Every row comes from one small tree of marks. Brackets hold a mark, then the marks that hang from it, in the order of their numbers. Every link used is in the known rows. Which tree was each row made from?
Known rows
{J912 J177 {J809 J520 J550}}: [ -4.1   9.0  22.3 -19.0  27.1 -15.9  10.9   7.7  -1.5  -2.3  13.5 -12.1
   4.6   6.4  -4.9 -14.8  13.0  22.3 -24.0  -1.0 -20.0  -0.6 -14.6  -5.9]
{J172 {J251 {J809 J520 J550 J912}}}: [ -9.5   6.0  -1.4 -18.3  47.4  27.4  -1.6  13.9  17.9  -8.2  15.0 -11.7
  17.5  -3.2 -35.3 -29.3  24.1  22.3 -33.7  -8.8 -24.2  12.4  -2.4   0.1]
{J177 {J912 J809}}: [ -6.2  -2.4  26.1 -24.9   8.7 -70.1   2.1  -1.0   7.3  -6.8  24.1  -6.7
  13.2  12.2  10.0 -15.4   0.1   7.9 -15.7  24.5   5.6  -3.0  -5.4  -4.0]
{J912 J809}: [ -6.8   3.7  23.9 -23.2  12.3 -37.6  -1.9   2.3   8.2  -5.6  26.5  -7.1
  12.8  -8.0   4.6  -9.4   5.0   6.2  -6.2  20.2  -1.9  -7.1 -11.4  -7.5]
{J809 {J241 J265} J251 J550 {J912 J177}}: [ 29.2  -8.9  18.6 -18.5  27.3  23.9   0.2   3.5  -9.8 -18.3   5.8 -15.5
   8.9   6.3  -4.4   0.3  20.5  10.9  -1.8   4.4  -7.2  27.1 -17.1   0.7]
{J172 {J251 {J809 J241 J520 J550 J912}}}: [ -4.9  -9.6  -3.8 -16.6  32.9  35.7  -1.1  14.7   6.7  -6.8  16.1 -11.5
  16.6  -1.7 -39.4 -26.5  27.5  21.1 -32.9 -13.1 -15.0  16.7  -5.6   0.9]
{J809 J251}: [ -6.8   4.4  19.1 -21.0  18.3 -20.6 -11.8   4.8  14.2 -15.2  12.5  -9.3
  20.6  -7.5   0.2  -4.7  13.5  -7.0  -0.4  36.4   2.0   1.8 -15.3  -3.4]
{J172 {J251 J809}}: [-10.2   3.0  -0.6 -21.4  13.6 -30.0  -3.4   3.4  19.1  -9.2  16.7  -6.2
  26.7 -11.1 -18.4 -10.7   6.5   7.3 -12.2  19.9   5.6  -4.3  -5.7  -1.2]
{J251 {J809 J550 J912}}: [-11.8   8.5   1.5 -20.2  41.9  -0.4  -5.6   7.0  19.2  -9.2  22.5 -12.1
   6.9  -3.6   0.5 -19.2  16.8  17.1 -15.6  -2.4 -20.8  10.4  -4.5  -0.6]
{J912 J177 {J809 {J241 J265} J251 J520}}: [ 34.2 -14.8  23.1 -18.1   8.5   7.4  14.6   9.0 -20.2 -13.3   5.5  -5.4
  14.2   3.9  -8.1 -10.0  20.0  12.5 -25.8  23.2   4.1  11.5 -18.0  -3.6]
{J251 {J809 J520 J550}}: [-12.8   2.6  -3.4 -19.8  33.0 -13.7  -2.2  13.2  11.2 -10.0  13.5 -11.5
   8.5  -5.1  -6.9 -26.1  17.9  17.0 -30.8   4.5 -18.2   2.1  -9.7  -0.5]
{J662 {J265 {J830 {J494 J493}}}}: [-29.5  -4.0  17.5 -27.5   8.0 -55.0   5.7   0.6  18.3  -8.6  12.2  -0.4
  17.7   7.6  -4.7   9.4   0.7  -0.5  27.9  30.0 -15.5  -3.0 -18.5 -14.0]
{J830 J265 {J494 J493}}: [-13.6  -4.9  13.6 -25.6   7.3 -24.8 -16.4   3.0  24.9  -3.3   9.1   5.0
   9.9  -2.6  -6.7  11.2   5.6  -0.2   2.1  16.9   5.9   0.9 -23.6 -10.0]
{J177 {J912 {J809 J520}}}: [ -5.2  -4.3  24.3 -24.6  13.7 -48.9   4.4   7.1   1.7  -4.4  17.6  -6.9
  10.6  14.9  -2.0 -26.7   7.3   9.2 -35.1  21.2   0.9  -1.8  -7.3  -3.6]
{J177 {J912 {J809 J241}}}: [ -4.6 -17.5  24.5 -22.7  -5.2 -62.3   3.5   1.5  -4.6  -5.2  26.0  -7.6
  12.0  14.4   5.7 -13.3   5.9   6.4 -15.9  20.3  14.6   1.0 -10.2  -4.0]
{J830 J265 J494}: [-16.4  -6.3  14.2 -24.5   8.0 -22.4 -14.1   2.0  20.2 -12.2   9.0  -7.3
  10.5  -5.2   0.2  11.8   8.2  -3.6   7.3   9.7   5.5  -0.8 -22.7  -2.2]
{J494 J493}: [-12.2   4.6  16.6 -26.3   8.1 -31.1 -15.8   4.5  15.6  -1.4  12.0   1.8
  12.5 -10.4  -4.1  -4.3   9.6  -4.4  -6.5  28.7   4.1  -2.4 -18.5 -11.7]
{J912 J177 {J809 J241 J251 J520 J550}}: [  1.3  -5.7  21.0 -12.4  20.6   3.2  15.6  11.6 -10.7  -6.6  14.8 -10.1
  11.7   8.1 -11.7 -14.3  22.7  22.6 -24.3   8.8 -12.1   7.8 -15.5  -4.9]
{J241 {J265 {J830 {J494 J493}}}}: [ 19.1  -9.2  14.6 -23.7  10.6 -28.7 -12.1   1.9   9.8 -13.5  12.9  -1.4
  16.9  -3.5  -3.6   1.4  -3.7  -0.4  31.3  30.5 -18.0   0.7 -18.6 -11.5]
{J172 {J251 {J809 {J241 J265} J520 J550}}}: [ 21.9 -21.4  -5.7 -15.1  15.0   1.1   0.0  12.1  -5.8 -16.4  13.0 -12.7
  18.9  -5.4 -34.1 -26.4  19.1  22.5 -30.1  -2.3  -9.1  16.0  -9.7   1.0]
{J662 {J265 J830}}: [-31.6  -5.6  21.0 -25.2   6.4 -54.3  10.2   2.2   7.0 -17.1  12.9 -13.3
  19.8   0.7   4.7  -2.8  12.3  -5.6  22.8  28.0  10.4  -4.7 -18.1  -5.4]
{J172 J251}: [-11.5   4.7  16.5 -24.2   7.3 -24.8 -12.0   0.9  15.9 -11.8  13.5  -9.8
  27.2 -11.8 -20.9  -3.8   7.8  -4.5  -1.1  18.3   4.5  -3.9 -13.9  -3.8]
{J809 {J241 J265} J251 J520 J550 J912}: [ 27.7 -15.1  15.2 -18.5  34.5  42.0  -7.6  14.1  -8.3 -21.5   8.8 -16.8
   9.3   0.4 -19.6 -21.1  28.2   9.4 -22.3   4.4 -16.0  30.0 -14.4   0.2]

Which tree is each row?
[ 29.2 -13.2  19.2 -23.5  20.6  47.2   3.3   9.4 -14.4 -19.2  -7.2  -9.0
  11.6   4.1 -15.1  -7.9  23.2  -1.1 -24.3  13.7   5.6  23.7 -19.6   0.9]
{J809 {J241 J265} J251 J520 {J912 J177}}
[ -5.1  -9.1  12.4 -14.2  21.2   9.7  -8.2  15.2  -0.8 -16.4  12.3 -14.4
  14.4  -3.5 -17.1 -17.6  23.8   4.3 -17.9  14.8  -9.4   9.3 -19.0  -1.8]
{J809 J241 J251 J520 J550}
[ -4.9 -16.0  22.1 -17.5   5.5 -62.9   3.6   2.8  -2.5  -5.3  32.0 -13.1
   8.4  15.8   4.0 -18.3   7.3  18.4 -14.6   7.1  -3.0   5.4  -7.4  -4.1]
{J177 {J912 {J809 J241 J550}}}
[ 21.8 -23.9  -1.8 -22.0   7.1  -1.4  -0.2  11.7 -11.0 -16.9   7.1  -5.6
  10.5 -12.0  -8.9 -22.4  16.1   6.1 -33.9  14.3   9.4   7.8 -15.4   1.8]
{J251 {J809 {J241 J265} J520}}
[-11.1 -12.9  -5.8 -15.2  18.0  -5.5  -1.4  14.0   0.7  -9.7  16.5 -10.6
   7.0  -7.2 -11.2 -27.1  19.1  15.9 -30.4  -0.3  -7.1   4.6 -13.5   1.2]
{J251 {J809 J241 J520 J550}}
[ -8.4   0.9  15.0 -19.5  11.1 -31.6 -12.2   3.4  21.2  -6.8  17.9   0.6
  18.3  -3.8  -4.9   1.2  -4.1  -2.9  29.5  31.5 -17.8  -8.8 -18.4 -12.3]
{J265 {J830 {J494 J493}}}
[ -0.1   4.7  20.2 -14.4  38.2  -7.8   2.8  14.6   4.4 -11.4  23.2 -12.9
  14.3   1.4 -10.3 -24.7  20.3  19.9 -23.7  16.9 -27.3   6.7  -8.7  -6.9]
{J912 {J809 J251 J520 J550}}
[ 33.4 -19.7  22.2 -19.4  11.2   5.8   3.8  11.8 -15.6 -16.4  16.3  -5.6
  17.4  -1.6 -11.3 -20.4  16.3  10.4 -25.1  27.4  -2.0  10.9 -14.5  -4.3]
{J912 {J809 {J241 J265} J251 J520}}
[ 23.5 -10.8  17.0 -19.8  17.7  14.3   0.0   1.7 -12.4 -14.8   6.4 -16.6
   2.5   4.3  -1.6   1.0  13.3   9.6  -4.9 -11.0  -5.8  22.3 -19.5   0.0]
{J809 {J241 J265} J550 {J912 J177}}
[  4.8  -7.7  23.2 -18.3   8.9   6.4  15.2   9.8  -9.6  -5.4   8.1  -4.3
  15.2   5.2  -8.2 -11.0  19.4   9.5 -25.9  23.1   5.2   2.1 -18.0  -4.6]
{J912 J177 {J809 J241 J251 J520}}
[ -8.4   8.6  18.7 -28.5  27.1  28.8   1.9   6.5   5.0  -6.6  -4.1  -8.9
   6.8   1.1 -10.0  -7.6  18.8  -1.8 -25.0   2.9  -1.8   5.9 -18.4  -1.3]
{J809 J520 {J912 J177}}
[ -9.4  13.1  16.6 -21.0  38.5  27.8   0.5   8.7   5.6  -8.1   1.5 -15.9
   1.5   5.6 -10.9 -11.8  23.5  10.5 -22.1 -10.4 -20.2  12.3 -17.0  -1.0]
{J809 J520 J550 {J912 J177}}
[ -2.7  -9.1  21.4 -22.0  -0.7  -5.1  12.9   7.4 -11.7  -2.7   9.6  -5.3
   8.4   2.4  -7.5  -9.9  14.9   9.5 -26.9   7.9   7.6  -2.3 -19.8  -4.5]
{J912 J177 {J809 J241 J520}}
[ 26.5 -18.8  12.0 -16.3  19.0   9.2  -8.9  13.3 -11.6 -24.1   8.6 -15.7
  11.4  -2.7 -15.5 -18.3  23.7   7.8 -18.6  13.8 -10.4  18.0 -19.0  -1.1]
{J809 {J241 J265} J251 J520 J550}
[ -6.0   7.5   2.4 -24.5  30.1   6.2  -4.0   4.6  19.7  -8.5  17.5  -5.8
  23.7  -6.4 -20.9 -15.1  13.6   9.2 -15.8   9.2  -3.0   6.8  -2.0   0.3]
{J172 {J251 {J809 J912}}}
[ 26.9 -27.4  -1.2 -15.5   3.3   6.9   2.8  11.7  -7.5 -19.9  10.6  -7.6
  30.0  -9.0 -32.1 -29.3  18.0  11.9  -0.9  19.2  12.2   3.1 -10.6   1.6]
{J172 {J251 {J809 {J241 {J265 J830}} J520}}}
[ -0.6  -1.6  20.0 -21.2  15.1  24.2   0.4   4.1  -0.7 -11.2   3.8  -8.5
  14.1   2.0  -3.4   2.0  18.9  -4.4  -4.5  18.9  12.2  13.2 -17.4  -1.3]
{J809 J241 J251 {J912 J177}}
[ -5.6  -3.8  19.0 -24.5   6.0  15.7   0.0   2.0  -3.4  -7.4   4.6  -8.7
   7.7  -1.8  -2.8   3.5  15.5  -5.4  -5.9   3.0  13.1   9.5 -21.5  -0.9]
{J809 J241 {J912 J177}}
[ -2.3  12.5  21.9 -24.8  32.7  15.9   0.2   2.3  11.0 -11.0   2.6  -8.1
  15.8   2.4   0.9   0.7  16.7  -4.1  -3.1  22.2   0.4  11.1 -14.0  -1.4]
{J809 J251 {J912 J177}}
[  1.7   8.0  25.4 -20.6  23.7  -5.4  15.2   8.0   0.6  -6.2   7.8  -3.9
  16.1   6.2  -5.2 -12.0  18.7   9.8 -23.7  28.0  -4.5  -0.5 -13.5  -5.6]
{J912 J177 {J809 J251 J520}}
[  0.3  -2.2  25.7 -21.0  23.9 -38.9   6.5   8.7   6.0  -8.2  16.2  -5.6
  18.7  18.1  -4.6 -26.9  11.5   9.4 -33.0  35.7  -1.7   3.9  -4.8  -4.1]
{J177 {J912 {J809 J251 J520}}}
[-11.0 -11.9  -4.6 -16.8  12.3 -25.8  -2.3   7.6   4.9 -10.1  24.0 -11.1
   8.4  -8.6   0.0 -15.6  15.0  14.3 -13.8   5.1  -3.3   3.0 -12.3   0.8]
{J251 {J809 J241 J550}}
[ 25.8 -18.6   0.8 -23.3  14.6  15.9  -3.4   4.2   0.1 -14.7  15.4  -6.6
  22.1  -6.8 -25.1 -12.3  14.7  10.8 -16.4   5.0   8.8  18.5  -6.3   2.4]
{J172 {J251 {J809 {J241 J265} J912}}}
[ -4.6  15.6  19.7 -18.8  42.4  16.2  -1.2   4.0  10.0 -11.8   8.1 -14.6
  10.9   5.2  -1.1  -1.0  20.5   7.1  -2.0   8.2 -16.9  16.5 -12.6  -1.9]
{J809 J251 J550 {J912 J177}}
[ -4.9   6.7  23.7 -23.0  14.3 -12.8  13.1   6.0  -1.6  -2.0   8.3  -5.1
   8.7   2.5  -2.7 -10.3  13.0  10.2 -26.2  12.9  -3.3  -5.6 -16.8  -5.4]
{J912 J177 {J809 J520}}
[ -6.4  -4.8  -1.6 -17.8  31.8  33.7  11.2  12.2  -1.3  -5.8   6.2 -10.5
   1.6   2.7 -13.2 -20.3  27.9  20.4 -35.2 -13.6 -10.4  15.0 -12.2   2.3]
{J251 {J809 J241 J520 J550 {J912 J177}}}
[ 32.1 -12.1  23.5 -13.0  14.2 -17.6  12.4   2.8 -16.9 -14.8  19.3 -12.6
  12.3   7.7   3.2  -3.4  14.3  21.9  -4.6  13.9  -7.2  15.5 -15.1  -4.4]
{J912 J177 {J809 {J241 J265} J251 J550}}
[ 22.8 -18.3  -3.2 -19.0  32.4  30.7  -0.2  14.9  -7.3 -16.5  13.2 -12.4
   2.0  -4.8 -15.1 -29.4  25.2  20.2 -36.7 -10.1 -15.4  24.0 -10.7   3.0]
{J251 {J809 {J241 J265} J520 J550 J912}}
[ -1.9  -6.3  13.8 -16.4  36.4  42.8  -9.9  16.6   2.1 -13.9  12.2 -15.0
  10.6   0.5 -20.4 -21.8  32.7   6.5 -23.0   3.5 -17.3  19.9 -13.4  -1.2]
{J809 J241 J251 J520 J550 J912}
[ 19.8  -8.4  15.4 -22.6  10.4 -27.8 -10.7  -1.0   7.6 -24.7  13.4 -12.0
  17.9  -7.2   3.0   1.9  -4.4  -3.1  33.9  23.5 -17.2  -2.6 -18.5  -3.0]
{J241 {J265 {J830 J494}}}
